Known rows, with every step that occurs:
zabap/rosig/beni/kili/dufak: [-0.473 -0.359 -1.450  0.659  1.541  1.848 -0.501  0.255 -1.021 -3.235
  0.929  2.805 -0.402 -0.477  1.210 -0.814  0.978 -0.751  1.261 -2.071
  0.041 -1.247  0.603  0.101  4.190]
bosu/dufak/kili: [-1.234 -0.689 -3.329 -0.749  0.207  0.247  1.207 -0.775 -0.145  2.387
 -1.504  3.012 -1.276 -1.804  1.504  0.113  2.563 -0.330 -0.197 -0.018
  1.355  0.357 -5.456  2.990  1.873]
funo/dufak/bosu/zabap/rosig/beni: [ 0.823  1.139 -2.854  2.335  1.600  3.120 -0.483 -0.735  2.268  1.931
 -0.390  1.546 -0.494 -3.706  1.117 -0.864  3.855 -1.247  1.200 -4.185
  0.917  1.180  6.207  1.948  5.802]
funo/dufak/kili/beni: [-3.307 -1.140  0.487  0.343 -1.355  0.328  0.317 -1.850 -0.106 -1.100
 -1.197  0.962  1.338 -2.786 -0.683 -0.181 -1.465  0.516  2.659  3.209
  0.476 -2.629 -7.118  1.749  0.883]
beni/kili/dufak/bosu/zabap: [-1.432  0.178 -0.999  1.011  1.381  1.645  0.491 -2.566 -1.861  0.186
  1.917  7.120 -1.348 -3.462  2.688  1.272  3.735  0.909  1.919 -3.184
  0.191 -2.237  0.105  0.128  3.605]
lodu/ponik/bosu/zabap: [ 0.190  1.340 -0.967  0.221 -1.323  1.817  0.414 -0.466  0.642  0.498
  1.376  2.051 -2.949 -2.975  1.669  1.975  3.221  2.202  0.258 -0.285
 -0.626 -0.030 -1.066 -1.791  0.404]
dufak/bosu/zabap/rosig/beni: [ 0.886  1.255 -3.246  1.662  1.605  3.008 -0.622 -0.447  1.836  1.591
 -0.212  1.859 -1.019 -3.389  1.568 -1.089  3.381 -1.605  1.298 -4.194
  0.710  1.076  5.675  2.006  5.777]
rosig/beni/kili/dufak/bosu/zabap: [-1.395  0.586 -1.935  1.449  1.737  2.072  0.299 -2.115 -1.722  0.159
  1.908  7.395 -1.180 -4.307  2.532  0.606  4.074  0.201  1.752 -3.648
 -0.129 -2.002  0.888  1.313  4.441]
dufak/kili: [-1.509 -1.413 -2.140 -0.227 -0.583  0.091  0.379 -0.816 -0.042  0.170
 -1.033  1.232 -0.404 -2.513  0.164 -0.311 -0.715 -0.925  0.417 -0.361
  0.602 -0.051 -4.252  1.980  0.217]
rosig/beni/kili/dufak/funo: [-2.059 -0.309 -1.917  1.336  0.984  1.996  0.235  0.021  0.281 -3.421
 -1.095  7.536 -0.039 -0.809  1.080 -0.144 -1.518 -1.760  0.223  1.333
 -0.172 -3.132 -2.603  2.333  1.220]
bosu/dufak/kili/beni: [-2.944 -0.447 -0.891 -0.964 -0.579  0.318  0.710 -1.186 -0.495 -0.037
 -1.203  2.725 -0.102 -2.008  0.802 -0.108 -0.186  0.381  2.385  3.151
  0.721 -2.508 -8.775  2.438  1.872]
zabap/lodu/ponik: [-1.270  0.482 -0.249 -0.177  0.818  0.893 -0.199  0.370  2.529 -0.053
 -0.645  0.499 -2.750 -1.360 -0.852 -0.536  0.927 -0.118 -0.095  3.213
  1.127  2.812  3.485 -0.764  0.016]
ponik/lodu: [ 2.188  0.737 -2.009 -0.210 -0.607 -1.259  0.012 -0.111  2.489 -0.079
 -2.324 -2.306 -1.313 -0.223  0.392  0.538  3.299  0.644  0.930  0.551
 -1.632 -0.268 -1.439 -0.262  0.253]
lodu/ponik/bosu/zabap/kili/dufak: [ 0.563 -0.795 -0.289  1.383 -0.018  1.912  0.735  1.097  2.136 -2.840
  1.677  0.744 -2.646 -1.509 -0.364  0.094  1.042  1.187  0.822 -1.809
  0.247 -0.948 -1.888 -1.137  2.319]
funo/dufak/bosu/zabap/lodu: [-0.507  0.032 -1.635 -0.560  1.904  1.153  0.298 -0.668  2.309  1.955
 -1.306  5.794 -1.937 -1.766  1.155  1.334  7.193 -0.061  0.814  0.959
  1.246  1.143  3.912  2.200  3.727]
ponik/bosu/zabap/rosig/beni: [ 1.693  1.460 -3.373  1.084  0.571  3.035 -0.499  0.752  2.341  0.936
 -0.421  0.275 -1.413 -2.582  1.489 -0.643  3.555 -1.043  0.596 -3.488
  0.090  1.332  4.194  1.394  4.982]
dufak/bosu/zabap: [-0.860  0.571 -0.932  0.942  0.946  1.400  0.491 -2.451 -0.876  1.936
  1.384  5.687 -1.214 -3.720  2.161  1.220  3.597  0.765  1.475 -2.882
  0.295 -1.229  1.011  0.574  2.461]
kili/dufak/bosu/zabap/lodu/ponik: [-1.994  0.676 -0.757  0.510  1.389  1.676  0.199 -0.246  2.253 -0.099
  0.302  3.715 -3.129 -2.848  0.132  0.171  2.300  0.395  0.826  0.854
  1.549  1.418  3.519 -0.923  1.618]
lodu/ponik: [-1.373  0.614  0.640  1.221 -0.077  0.834 -0.201 -0.695  0.740 -0.223
  0.856 -1.041 -1.641 -2.175 -0.914 -0.713 -1.862  0.647 -0.048  1.497
  0.592  1.419  1.654 -2.137 -1.208]
rosig/beni/kili: [-0.454  0.133 -1.790  0.318  1.483  1.207 -1.357 -1.895 -3.164 -0.780
  0.231  3.076 -1.011 -2.359  1.277 -1.678  2.936 -1.285 -0.010  2.701
 -1.919  1.235  0.777  3.097  2.994]
zabap/rosig/beni/kili: [ 0.415 -0.002 -1.562  0.253  1.585  1.980 -1.500 -2.149 -1.699 -0.337
 -0.073  1.975 -1.522 -1.939  1.851 -1.618  3.425 -1.343  0.852  1.368
 -0.888  1.888  2.921  1.889  3.997]
kili/beni/rosig: [ 0.118  0.084 -0.263 -0.426 -0.506  0.847  1.429 -1.504  1.263 -2.970
 -0.578 -0.278  1.520  0.676  1.685  0.204 -2.876  1.441  3.423  2.148
  1.127 -1.971 -0.681 -2.481  2.440]
bosu/dufak: [ 0.419  1.019 -1.666 -0.759  1.170  0.267  1.160 -0.019 -0.225  3.237
 -0.396  2.632 -1.214  1.001  1.948  0.713  4.531  0.773 -0.774  0.360
  0.980  0.637 -1.745  1.241  2.610]
zabap/lodu/ponik/bosu: [ 0.200  0.046 -1.125 -0.906 -0.732  1.649  1.216  1.701  3.849 -2.539
 -1.131 -1.063 -3.806 -0.973  1.139  0.749  3.430  0.674  0.068  3.571
  0.473  1.810 -0.504 -2.357 -1.524]

Rows:
[-1.844  0.625 -0.375  0.988  1.167  1.675  0.052 -1.211  2.419  1.300
 -0.185  3.025 -2.774 -3.410 -0.172  0.256  3.236  0.634  0.557  2.021
  1.503  2.371  4.602 -0.547  1.507] -> funo/dufak/bosu/zabap/lodu/ponik
[-1.688 -1.700 -1.518  1.059 -0.766  0.289  0.580 -1.640  0.379  1.036
 -1.315  0.736  0.633 -2.848 -0.699  0.120  0.662 -0.186  0.305 -0.045
  1.026  0.063 -3.139  1.872  0.403] -> funo/dufak/kili
[-0.767 -0.740 -0.994  0.072 -0.884  0.949  1.584 -2.307  1.443 -2.449
 -1.178  0.051  1.771 -0.750  1.320  0.281 -2.353  1.429  3.625  1.934
  1.557 -1.953 -2.147 -1.595  2.704] -> funo/dufak/kili/beni/rosig
[ 0.729 -0.295 -0.307  0.417  1.350  2.709 -0.075 -2.621  1.330  1.024
  0.518  3.106 -1.992 -1.721  3.129  0.972  3.576  0.539  3.051 -4.618
  2.014 -0.274  4.656 -2.067  4.790] -> beni/kili/dufak/bosu/zabap/rosig
[-1.255  1.069 -0.554  0.007  0.607  1.216 -0.504 -0.163  1.950  1.079
  0.076  2.207 -3.174 -2.309 -0.377  0.159  1.874  0.598  0.001  2.292
  0.865  2.549  3.556 -0.549  1.040] -> bosu/zabap/lodu/ponik
[ 2.126 -0.763 -0.088  1.125 -0.613  1.958  0.266 -0.762  2.562  0.339
  0.887 -0.858 -4.612 -3.096 -0.254 -0.166  3.570  1.408  0.251  1.936
 -0.717  2.080 -1.081  0.488  1.396] -> lodu/ponik/bosu/zabap/kili
[ 1.414 -1.245 -0.058  1.586  0.842  1.612  0.249 -2.226  1.640  1.285
  0.945  1.692 -3.249 -3.614  0.146 -0.730  3.801  0.378  1.193  0.204
  0.015  1.240  0.436  2.066  2.855] -> dufak/bosu/zabap/kili
[-3.151 -0.970 -0.055 -0.569 -1.161  0.166  0.165 -1.251 -0.306 -1.556
 -0.950  1.412  0.522 -2.483 -0.131 -0.435 -2.394  0.030  2.807  3.007
  0.253 -2.838 -7.673  1.767  0.649] -> dufak/kili/beni
[-2.250 -1.472 -0.507  1.021  2.360  1.423  1.272 -1.979 -1.025 -3.147
  0.777  5.225 -0.630 -2.345  2.574 -0.347  2.240 -0.679  2.673 -2.012
  1.189 -2.249 -0.080 -0.448  1.971] -> beni/kili/dufak/bosu
[-0.492 -0.219 -2.436 -1.356 -0.380  1.592  2.388 -1.090  3.019 -2.488
 -1.912  1.110 -0.898 -0.751  2.705  0.529  0.079  1.425  3.487  3.743
  2.076 -0.671 -2.949 -1.715  3.019] -> zabap/lodu/ponik/bosu/dufak/kili/beni/rosig
[-1.640 -1.203 -1.423  1.407  2.846  2.448  0.949 -1.687  0.090 -2.672
  0.393  4.699 -0.977 -2.767  2.785 -0.923  2.924 -1.327  3.060 -3.138
  1.595 -1.578  2.292 -0.107  3.784] -> zabap/rosig/beni/kili/dufak/bosu
[ 1.142  0.065 -0.294  0.515  0.882  2.418  0.139 -2.257  2.442  2.276
  0.037  1.743 -1.746 -1.770  2.677  1.004  3.202  0.529  2.832 -4.595
  2.246  0.409  5.326 -1.841  3.942] -> dufak/bosu/zabap/rosig
[-0.471  0.069 -1.616  0.768  1.375  2.030 -0.632 -0.182 -1.401 -2.403
  1.445  4.003 -0.827 -1.145  1.443 -0.319  1.743 -0.293  1.141 -2.868
 -0.190 -1.481  0.731  0.352  5.098] -> bosu/zabap/rosig/beni/kili/dufak
[-0.451 -0.232 -1.920 -0.836 -0.441  0.940  2.027 -1.905  1.172 -1.808
 -1.178  1.099  0.817 -0.302  2.398  0.294 -1.641  1.307  3.479  1.937
  1.733 -1.773 -3.299 -1.115  3.407] -> bosu/dufak/kili/beni/rosig
[-1.310  0.430 -1.066  1.266  1.053  1.553  0.819 -1.667 -0.496  0.467
  1.801  6.412 -0.966 -3.216  2.133  1.421  2.872  0.845  1.770 -4.376
  0.665 -2.528  0.328 -0.019  3.147] -> kili/dufak/bosu/zabap
[-1.054 -0.697 -4.041 -1.427  0.030  1.131  1.815  0.230  1.905  1.250
 -2.210  2.799 -3.285 -2.125  2.046  0.561  4.622 -0.119 -0.005  1.909
  1.628  1.381 -5.290  2.034  1.343] -> zabap/lodu/ponik/bosu/dufak/kili
[ 0.316  0.563 -1.928  0.488  1.105  2.885 -1.247 -2.245 -1.224 -0.426
  0.451  2.292 -3.101 -3.281  2.443 -0.969  4.435 -0.323  0.905  1.851
 -0.963  2.082  2.398  0.707  3.827] -> lodu/ponik/bosu/zabap/rosig/beni/kili
[-1.145 -0.258 -1.487  0.689  1.424  1.345 -0.357  0.464 -1.875 -3.582
  1.192  3.499 -0.134 -0.838  0.762 -0.918  0.884 -0.782  0.566 -1.258
 -0.638 -1.635 -0.845  0.869  3.510] -> rosig/beni/kili/dufak
[-0.102  0.153 -1.917  0.626  2.118  2.540 -1.258 -3.176 -1.936  0.271
  0.297  4.171 -2.006 -3.456  2.757 -1.217  4.762 -1.099  1.560  0.387
 -0.622  1.352  3.373  2.070  5.059] -> dufak/bosu/zabap/rosig/beni/kili
[-1.128 -0.823  1.473  0.849 -0.031  1.203  0.107 -2.151  0.792 -0.870
  0.485  1.654 -1.509 -3.270 -0.079 -0.660  0.655  0.905  3.311  3.396
 -0.288 -1.905 -4.435  1.873  2.619] -> dufak/bosu/zabap/kili/beni
[ 0.796  0.311 -2.078  0.031  1.002  2.598 -1.231 -2.039 -1.488 -0.401
  0.128  2.757 -2.455 -2.581  2.750 -0.668  5.184 -0.557  0.933  1.198
 -1.216  1.525  1.920  1.520  4.345] -> ponik/bosu/zabap/rosig/beni/kili
[ 1.138 -0.721 -0.077  0.041 -0.430  1.180  1.354 -1.742  2.257 -2.854
 -0.552 -1.319  0.322  0.073  1.084 -0.501 -2.138  1.403  3.470  2.908
  0.944 -0.868 -0.793 -1.712  2.916] -> zabap/kili/beni/rosig
[-0.975  0.549 -2.032  0.325  0.739  1.215  1.400 -0.377  1.529  1.378
 -2.331  6.688 -0.870  0.447  1.921  0.983  1.080 -0.669 -0.684  2.718
  0.917 -1.604 -3.076  2.601  0.582] -> bosu/dufak/funo
[-1.390 -0.046 -2.000  1.354  0.958  2.676 -0.047 -0.685  1.066 -2.226
 -0.896  7.994 -0.607 -1.164  1.746  0.471 -0.526 -1.307  0.922 -0.109
  0.338 -2.989 -0.935  1.746  2.717] -> bosu/zabap/rosig/beni/kili/dufak/funo
[ 0.771  0.490 -2.231 -2.064  0.482  1.129  0.277  1.315  2.889  0.586
 -1.513  4.033 -3.058 -0.333  1.570  1.818  7.032  0.322 -0.057  1.945
  0.229  1.435  1.365  1.417  2.566] -> ponik/bosu/zabap/lodu
[ 0.605 -0.632 -0.459  0.502  0.103  1.764  1.705 -2.694  2.165 -2.299
 -0.177  0.825 -0.157 -1.444  1.973 -0.184 -0.584  1.570  4.273  1.917
  1.256 -1.369 -0.266 -1.434  3.862] -> dufak/bosu/zabap/kili/beni/rosig
[ 0.614  1.084 -2.443 -1.347  0.736  1.415  2.019  1.247  2.370  1.527
 -1.300  1.816 -3.891  0.323  2.705  1.238  6.912  1.288 -0.701  2.785
  1.323  1.904 -2.063 -0.368  1.514] -> zabap/lodu/ponik/bosu/dufak
[ 1.029 -1.029 -0.508  1.015 -0.067  1.594  0.742  1.352  1.990 -2.599
  1.330  1.028 -2.188 -0.746 -0.037  0.281  1.803  0.968  0.705 -2.275
  0.045 -1.366 -2.486 -0.422  2.691] -> ponik/bosu/zabap/kili/dufak
[ 0.433  0.432 -1.753  0.384  1.468  2.243 -1.713 -2.606 -2.067  0.526
  0.371  3.082 -1.798 -2.617  2.099 -1.089  4.229 -0.879  0.802  0.738
 -1.068  1.676  2.900  2.063  4.850] -> bosu/zabap/rosig/beni/kili
